Each row was made from one small tree. The marks that hang from a mark follow it in brackets, in alphabetical order. Every link used is in the known rows. Write each row's tree.
Known rows
E{C{Y}}: [  3.9   2.6  20.2 -18.9  22.1   0.6  -8.3  10.2   9.0 -11.9  12.1  -1.8
  -4.9  -4.7  13.9 -51.0  -8.9  15.3  26.0 -28.0  17.8  10.2   6.9]
M{E{Q{Y{R}}}}: [-31.7 -11.0  28.1  41.2  33.4  12.2 -46.5   8.8  17.0  14.0   0.6  14.0
 -14.7   0.9 -65.4  -1.0  49.1  31.6   0.6  14.4 -12.2 -41.1  -2.6]
B{Q}: [ 15.0 -41.0   1.2 -35.0 -16.4 -10.5   9.1  27.0  15.3  -9.4   1.8  -3.4
  12.8  -8.8   2.8   7.1  -4.1   3.8  12.6  -3.6  32.8   5.0  27.4]
R{Y{B{Q}}}: [  8.9 -27.4 -18.7  -4.3 -34.3  22.9  14.5  -9.4  -7.1 -13.8  12.5   5.5
  23.2 -21.9  25.3  49.7 -26.4 -17.7 -13.9 -16.7  -3.4   4.8  15.4]
M{E{Q{R{B{C}} Y}}}: [ -7.4  24.5  15.9  84.3  17.1   9.5 -13.0   1.4  27.4  50.4   0.0  -5.4
 -32.3  13.8 -26.4  11.5  26.4   8.6  -1.8 -22.5 -22.3 -38.6  -3.9]
M{E}: [-16.2 -42.7  27.7   0.6   2.8  -8.1 -48.2  19.1   6.5   6.0   8.3   9.4
   9.2  -8.2 -14.1  -0.6  39.5  33.0  15.8   9.9  10.7 -37.7  25.5]
C{Q Y{B E}}: [ -0.4  17.1   0.5 -40.2  -5.5   6.0 -60.2  29.1 -14.9 -48.7  -3.5   9.1
  40.6 -10.7  66.0 -16.8 -29.6  15.7   3.7  22.7 -12.2  23.3   6.1]
M{E{C Q{R}}}: [-46.9   0.8  61.8  73.8  18.8   5.3  23.9 -38.6 -12.2  24.5  13.2  13.3
 -50.7  -3.7  -3.8 -51.3  49.1  42.2   3.1  -5.0   5.6 -42.0  29.3]
Q{Y{B{C}}}: [ 39.3   9.0  -3.5 -36.8  20.9   4.5   1.0   2.9  -1.2   4.6  -1.4 -17.4
  -3.0  -7.1 -18.5  39.5 -21.1  -3.1  -9.9 -24.0  -0.7 -24.6 -12.0]
M{E{C{R}}}: [-26.1  -9.9  20.8  25.2   6.9   0.6   2.6 -17.0 -10.2  36.1  -1.5   9.2
 -25.6   7.6 -19.2 -42.9  32.0  24.0   8.1  21.4  49.4 -28.2  14.5]
Y{C{R{B{Q}}} E}: [ 14.6  19.7 -32.2 -20.4 -43.5 -24.1  -8.4  -3.8  -2.6  13.2  -5.4  -7.0
  10.5  13.7 -12.7  10.8  -7.3 -40.7 -15.0  45.8  11.2  10.7  -9.5]
Q{Y}: [ 19.6 -23.8  14.6 -40.0  39.9   0.3 -19.6  27.4  19.8  -7.8   2.7  -1.0
   2.9   4.0 -24.8   5.6   2.8  17.4  27.3 -18.7  10.4 -18.4 -10.9]
R{B Y{E}}: [ -9.0 -35.9 -22.0  14.4 -27.5  17.6 -34.7 -12.2  26.1 -12.1  25.3   9.6
  41.8   5.3   9.5  20.5  18.7 -22.3   4.0 -31.5 -52.3  15.8  31.4]
Y{B{C} Q}: [ 21.3  20.6  -8.1 -40.2 -41.9 -21.9  43.2  -6.9 -20.5  -4.1   0.9 -21.5
   5.2 -33.4  20.7  44.1 -29.9 -27.0 -26.6   4.7 -12.4  -2.2  -3.1]
R{B}: [-14.9 -38.4  -2.6 -10.2   2.8 -20.0 -24.6   7.3  25.6   7.3  25.4  -1.7
  21.8   2.0  11.1  17.2  13.9  -6.4  31.8 -27.2 -17.5   5.7  21.9]
M{E{Q{R}}}: [-36.9 -19.3  50.9  62.3  14.4  -6.8  -5.8  -3.8  -3.8  17.7  14.8  21.2
 -33.5  -3.2  -2.6 -14.8  46.2  40.9  10.1   5.5  -5.3 -46.4  19.0]
C{Q Y{R}}: [ 13.1   5.6 -17.3 -24.4  18.8 -13.0 -60.3  57.8  11.8 -18.8 -16.1  10.5
  24.0   1.5  25.0 -12.8 -12.7  19.6  36.0   8.9  -7.1  29.7 -32.3]
R{B{Q} Y}: [  7.5 -30.4 -38.9  24.9 -45.7  18.0  -3.5   8.4  43.2  11.2  14.1  -3.2
  37.7  -2.7  18.1  43.5 -11.5 -37.3  10.7 -39.7 -16.5  31.2  19.7]
E{C{Q{Y} R}}: [  3.9  30.2   2.4 -18.5  26.1   5.0  34.0  -3.3   8.9  24.3 -23.1  -3.3
 -22.3   9.0  11.2 -59.8  -8.7  17.2  31.2  10.3  59.3  14.5 -22.2]
E{Q}: [-26.3 -25.2  44.7  -9.4   4.4 -18.9   5.1   2.8  21.4  -4.3  29.4  13.9
 -13.7 -27.8  -4.7 -27.5  30.4  23.6  26.7 -10.8  -4.9 -12.8  34.2]
Y{E{C}}: [-14.6 -27.9  30.9 -32.4   7.8   1.0   8.9 -31.3 -10.7 -27.1  14.9   2.0
   0.1  -1.2  -7.4 -52.9  31.9  22.6  -2.4  -4.4   4.5  -4.8  50.6]
Y{E R{B{C Q}}}: [ 21.3 -17.2 -50.8   1.4 -28.8  -5.5 -13.7  -4.3  12.7   3.4 -11.6 -18.5
  23.7  24.5 -45.2  34.0  14.7 -33.4 -34.9  -2.9 -34.1  24.0  28.2]

Which tree is each row?
[-40.0  27.5  25.1  26.8  29.9  11.0   6.5 -33.6 -18.9 -10.7  19.9  11.0
 -26.5 -11.0  -5.6 -33.0  -2.3   9.6  -9.2  -8.4 -21.6   6.9   2.9] | E{C{Y{B R}} Q}
[ 17.5   5.2  -9.0 -17.9   6.1  25.3  32.8  -3.7   3.9  -1.0 -21.8  -7.2
 -10.4  26.7 -31.4 -31.3 -13.2  -5.8 -15.7  16.5  61.2  11.7   6.1] | B{Q{Y{E{C{R}}}}}
[-39.2  11.9  36.1  17.5   7.7  -7.8  61.7 -37.6   2.6  29.0  19.0  13.2
 -52.7  -9.4  -9.4 -73.9  21.1  15.0  17.2   2.9  39.2  -0.4  21.2] | E{C{R} Q}
[-51.8  -5.1  58.2  43.5   1.5   6.0  -3.4 -27.8  10.9  17.8  19.7   9.5
 -26.6 -21.7 -19.1 -58.8  54.1  39.4   6.3   1.8   8.7 -34.4  48.6] | M{E{C Q}}
[-16.0  15.1  34.7  72.6 -12.7  -1.1  -9.4 -14.8  -3.3  25.2  13.4  19.4
 -30.3 -19.2  -5.2   5.3  34.8  16.8  -1.4   6.7 -29.0 -50.1 -11.8] | M{E{Q{R{Y{C}}}}}
[ 21.3  34.8 -24.5 -28.8 -42.3 -23.9  60.9  -8.8 -29.3  20.5  -8.9 -14.6
 -12.3 -16.4  15.6  38.1 -39.6 -36.7 -28.8  26.8  17.4   3.5 -27.1] | Y{B{C{R}} Q}
[ 27.1  24.8  14.6 -29.5  -0.4 -46.2   4.6  10.0 -16.6   2.5  -9.6  -2.2
 -12.6 -17.1  44.8  -1.1  -4.4  16.9  28.5  15.9  -3.9 -14.2 -36.1] | Y{C{Q{R}}}
[ -0.3   1.8 -10.7 -34.9  31.3  11.0 -34.9  -2.8 -21.6 -32.9 -20.7   5.3
  23.1   8.1  -0.8  14.0  -0.7  15.9 -11.8  29.1 -20.5   3.7 -15.8] | C{Q{Y{B E R}}}
[ 11.4  -4.8 -27.9  -8.2  11.3   5.0 -31.5  25.6 -23.0 -24.4  -4.6   4.5
  16.5   7.7   3.1  43.9 -40.8 -12.0 -15.3   8.9  -2.9  16.3 -23.4] | C{Y{B{Q} R}}
[  3.5 -19.1  -6.8 -21.6  57.0   6.1 -19.6  -7.5 -24.9 -12.8  -2.2   3.5
   0.1  11.9 -39.0  52.5  -3.0   4.0 -10.5  -0.3 -14.7 -19.2 -31.9] | Q{Y{B R}}
[ -1.6  11.8 -12.7   1.1  15.8  15.9   5.5 -14.0 -27.6 -17.3  -3.0  -5.4
  -2.0   5.9   1.4  -2.2 -31.5  -7.4 -18.2  -4.7  11.2  19.8  -6.6] | E{C{Y{B{Q} R}}}
[ 16.0  33.9 -11.1 -26.4 -53.9 -10.4  20.9 -21.9 -23.9 -13.7  10.9  -3.0
  20.2 -45.9  28.0  61.1 -31.3 -41.1 -23.2  15.9 -38.9  -7.4 -42.1] | R{Y{B C Q}}
[ 66.5  -0.4 -32.1  22.7 -38.6   4.9  58.4   9.9   9.3  24.6 -14.2 -13.8
 -17.1   0.3  11.2  35.7 -25.1 -19.7 -13.1 -43.2   6.2   3.3  -1.2] | B{C Q{R{Y}}}
[ 22.9 -26.2 -19.4 -26.0  18.8  16.0 -17.7  18.0   4.1 -25.6 -21.7  -2.5
  14.8  27.3 -56.0  19.6   2.5  -2.0 -22.0  14.4   9.6   4.1  -1.8] | B{Q{Y{E R}}}
[-20.8  21.7  13.0  61.9  27.7  18.6 -10.6 -12.3   7.6  31.8 -17.1  -5.7
 -10.6  21.2  23.0 -25.1  19.0  24.5  18.0  -8.3   8.6 -13.5  -5.6] | M{E{C{Q{R{B} Y}}}}
[ -5.5  37.9   1.2 -16.1  26.8  11.7  39.9 -24.6 -16.3  19.4 -19.0  -2.3
 -22.4   3.5  25.5 -36.9 -23.0  11.1  12.7  16.5  52.8  10.6 -23.8] | E{C{Q{Y{B}} R}}
[ 65.5   4.1 -39.7 -21.6   1.0   2.0   9.6  30.6  24.6  17.3 -31.9 -27.9
  -5.2  11.8 -64.8  37.1 -17.2 -16.5 -18.7 -17.0  16.8   1.6 -17.0] | B{C Q{Y{R}}}
[ 12.3  16.3 -17.6  11.9 -32.5 -18.2  38.6 -10.3 -10.9  -2.4  -5.5 -16.6
   2.5  16.5  24.4  20.8  -3.6 -32.5 -26.2  -2.0 -38.3  10.9  -2.3] | Y{E Q{R{B{C}}}}
[  0.2  27.4  13.7 -20.1  -2.7  -3.5  16.7  13.0   4.6 -17.2   2.9  -7.5
   1.8 -10.6  24.3 -43.6 -24.2  -3.8  13.6 -10.6  13.8  22.6 -12.0] | E{C{Y{Q}}}
[-17.8 -11.9   5.3 -22.8  13.7  -1.2  -2.8 -30.9 -19.4 -26.8 -12.7   3.9
   6.1   6.9 -10.4 -49.8  37.9  26.8  -6.1  19.6 -11.3  15.1  25.4] | Y{E{C{Q}} R}
[ -3.4  11.4 -36.3   4.9  -0.2 -13.8 -36.6  40.1  14.5 -10.5  -1.8  -2.0
  29.7  15.7   3.5  32.1 -23.4 -34.9   9.7   1.0 -36.6  37.6 -47.1] | C{Y{Q R{B}}}
[  7.3  -9.9 -42.6  11.4   6.2  -0.8 -51.8  44.8  22.6  -4.4  -2.5  -1.6
  28.2  24.6  -6.4  30.3 -23.4 -24.9  10.9 -11.7 -16.1  36.5 -20.2] | C{Y{R{B{Q}}}}
[  1.6  37.5 -21.2 -17.2 -13.1  -8.1  11.2  28.1 -28.2  -3.9  -5.0   9.2
   2.3   1.9  41.1  19.2 -62.4 -31.1  -4.2  37.1  26.8  22.0 -57.7] | C{R Y{B Q}}
[ -1.2 -11.9  16.4 -13.8  -7.6 -16.8  38.3  -6.0 -33.3 -34.0  -2.8   5.3
  -3.6  11.9  26.0   0.1   3.9  -0.2 -16.7  21.0 -13.3  -3.5  -4.6] | Y{E Q{R}}
[ -7.6 -13.8 -30.0  32.2 -47.9  37.9  12.3 -34.3  25.9  -5.6  11.1  -6.8
  33.4   6.5  10.5  -1.5   1.9 -35.8 -16.9 -32.1 -20.0  36.8  48.3] | R{B{Q} Y{E{C}}}
